In the rows, zero is written as 100.
Known rows, with every way that one mark hangs from another:
{Z294 {Z489 Z123} Z504}: 89  78  77  67  96  64  80  102  79  59  84  94  161  130  128  161  107  102  85
{Z134 Z375 {Z758 Z504}}: 161  72  159  110  157  131  84  144  108  112  115  115  124  149  112  73  96  27  107
{Z375 {Z134 {Z758 Z504}} {Z919 {Z123 Z489} Z820}}: 128  116  116  105  99  130  107  110  128  144  82  98  77  78  86  26  101  79  112
{Z375 Z134 {Z919 {Z123 Z489} Z820}}: 96  116  97  116  79  107  110  91  106  126  84  97  62  71  81  25  105  112  106
{Z919 Z123 Z294}: 76  109  74  109  94  87  97  95  100  93  111  115  104  81  90  70  94  131  96
{Z123 Z489 {Z919 {Z294 Z504} {Z375 {Z134 Z758}} Z820}}: 56  93  91  95  84  112  117  86  83  112  139  81  77  85  95  158  92  138  106
{Z375 {Z134 {Z758 Z504}} {Z919 {Z123 Z489}}}: 127  101  130  99  103  142  92  122  123  140  72  97  83  101  99  29  105  74  110
{Z489 {Z123 {Z919 Z294 {Z375 {Z134 Z758}} Z820}}}: 97  112  70  105  78  74  112  97  128  113  56  92  72  85  92  84  100  114  104
{Z758 {Z134 {Z375 Z919}} Z504}: 152  86  132  111  144  171  89  128  102  79  100  121  78  169  118  118  107  66  99
{Z294 {Z489 {Z123 {Z919 Z375}}} Z504}: 70  83  70  68  89  64  91  91  78  58  85  76  137  129  132  177  101  114  85
{Z375 {Z134 {Z758 Z504}} {Z919 {Z294 {Z489 Z123}}}}: 157  112  121  91  90  120  74  106  146  128  62  117  115  87  93  72  108  66  106
{Z294 {Z489 {Z123 {Z919 Z820}}} Z504}: 73  87  56  74  90  63  94  91  75  60  87  80  140  126  120  168  100  121  92
{Z375 {Z134 Z758} {Z919 {Z123 Z489} {Z294 Z504} Z820}}: 101  123  98  104  90  95  105  88  131  128  89  107  110  54  73  86  103  86  113
{Z919 {Z294 {Z489 Z123} Z504} {Z375 {Z134 Z758}} Z820}: 110  122  108  72  77  50  112  70  140  109  116  111  131  45  91  165  101  89  89
{Z123 Z489 {Z919 {Z375 Z134} Z820}}: 58  85  93  106  78  126  121  94  63  116  134  69  37  99  103  93  96  153  102
{Z489 Z123}: 104  85  64  104  93  82  88  121  96  85  43  100  102  127  114  60  108  107  96
{Z123 Z489 Z919}: 52  62  73  107  95  143  94  116  33  94  123  70  69  138  117  93  97  158  106
{Z294 Z489 Z504}: 89  70  86  79  107  96  76  94  69  63  134  95  162  128  130  164  104  92  85
{Z294 {Z489 {Z123 {Z919 {Z375 {Z134 Z758}} Z820}}} Z504}: 91  92  88  66  90  65  101  89  104  86  89  79  134  106  118  164  105  94  92
{Z294 {Z489 {Z123 {Z919 {Z375 Z134}}}} Z504}: 77  82  89  65  83  67  92  90  90  73  82  80  125  130  126  170  106  112  87

Rows:
82  116  59  124  91  102  109  93  81  98  89  89  83  71  92  40  97  117  104
{Z375 {Z919 {Z123 Z489} Z820}}
129  97  113  142  124  95  96  103  93  91  96  112  98  111  91  55  99  57  105
{Z134 {Z375 {Z919 Z820}}}
154  122  145  107  136  97  99  110  124  114  117  120  129  83  84  77  89  45  109
{Z134 {Z375 {Z919 Z123 {Z294 Z489} Z820}} {Z758 Z504}}
106  122  109  103  75  97  88  79  122  117  93  114  94  63  82  56  107  107  98
{Z375 Z134 {Z919 Z123 {Z294 Z489}}}
138  120  117  110  100  127  87  106  156  135  66  117  95  83  83  39  101  65  110
{Z375 {Z134 {Z758 Z504}} {Z919 Z123 Z294}}
87  110  56  83  83  53  98  77  96  69  110  114  149  77  93  167  95  127  92
{Z919 {Z294 {Z489 Z123} Z504} Z820}
102  104  123  127  118  85  108  105  78  97  107  105  89  98  87  51  97  87  106
{Z134 {Z375 {Z919 {Z123 Z489} Z820}}}
51  122  106  83  72  61  132  70  109  109  138  104  83  49  82  142  90  144  90
{Z919 {Z123 Z489} {Z294 Z504} {Z375 Z134} Z820}
108  94  115  98  98  97  92  88  139  107  113  114  122  85  103  145  103  64  93
{Z919 {Z294 Z504} {Z375 {Z134 Z758}}}
102  93  132  122  121  93  96  115  75  93  99  105  94  115  97  52  100  84  103
{Z134 {Z375 {Z919 {Z123 Z489}}}}
49  72  83  105  89  133  105  106  42  94  128  64  56  121  123  105  95  152  97
{Z123 Z489 {Z919 Z375}}
82  102  47  111  82  73  114  99  98  88  50  78  67  109  108  79  97  125  97
{Z489 {Z123 {Z919 Z375 Z820}}}
141  105  124  110  140  151  107  118  109  85  102  120  70  145  105  107  102  78  99
{Z758 {Z134 {Z375 {Z919 Z123 Z820}}} Z504}
44  111  62  92  89  69  117  85  77  83  134  106  116  71  83  139  87  156  98
{Z919 {Z123 Z489} {Z294 Z504} Z820}
86  115  124  93  88  89  136  94  110  144  136  88  63  43  92  51  100  111  97
{Z919 {Z123 Z489} {Z375 {Z134 Z758}} Z820}
73  77  64  70  93  70  84  98  72  58  80  80  145  141  128  170  103  118  90
{Z294 {Z489 {Z123 Z919}} Z504}
144  74  140  100  148  169  93  134  94  82  122  123  80  178  121  129  106  79  96
{Z758 {Z134 Z375} Z504}
100  109  112  98  94  105  90  99  127  125  81  107  116  76  86  88  107  82  110
{Z375 {Z134 Z758} {Z919 {Z123 Z489} {Z294 Z504}}}
133  97  109  128  133  138  102  106  95  84  114  119  80  122  102  104  116  72  102
{Z758 {Z134 {Z375 {Z919 Z820}}}}
103  110  101  97  86  119  110  79  114  119  141  90  74  76  94  120  89  117  99
{Z123 {Z919 {Z294 Z489} {Z375 {Z134 {Z758 Z504}}} Z820}}
91  110  115  119  115  70  105  95  85  84  109  115  111  95  80  105  92  92  105
{Z134 {Z375 {Z919 {Z123 Z489} {Z294 Z504} Z820}}}
140  115  144  112  136  107  103  122  113  118  110  117  112  91  82  71  87  58  114
{Z134 {Z375 {Z919 {Z123 Z489} Z294 Z820}} {Z758 Z504}}
89  113  106  109  75  110  93  93  108  122  84  110  74  74  80  48  106  123  105
{Z375 Z134 {Z919 {Z123 Z489} Z294}}
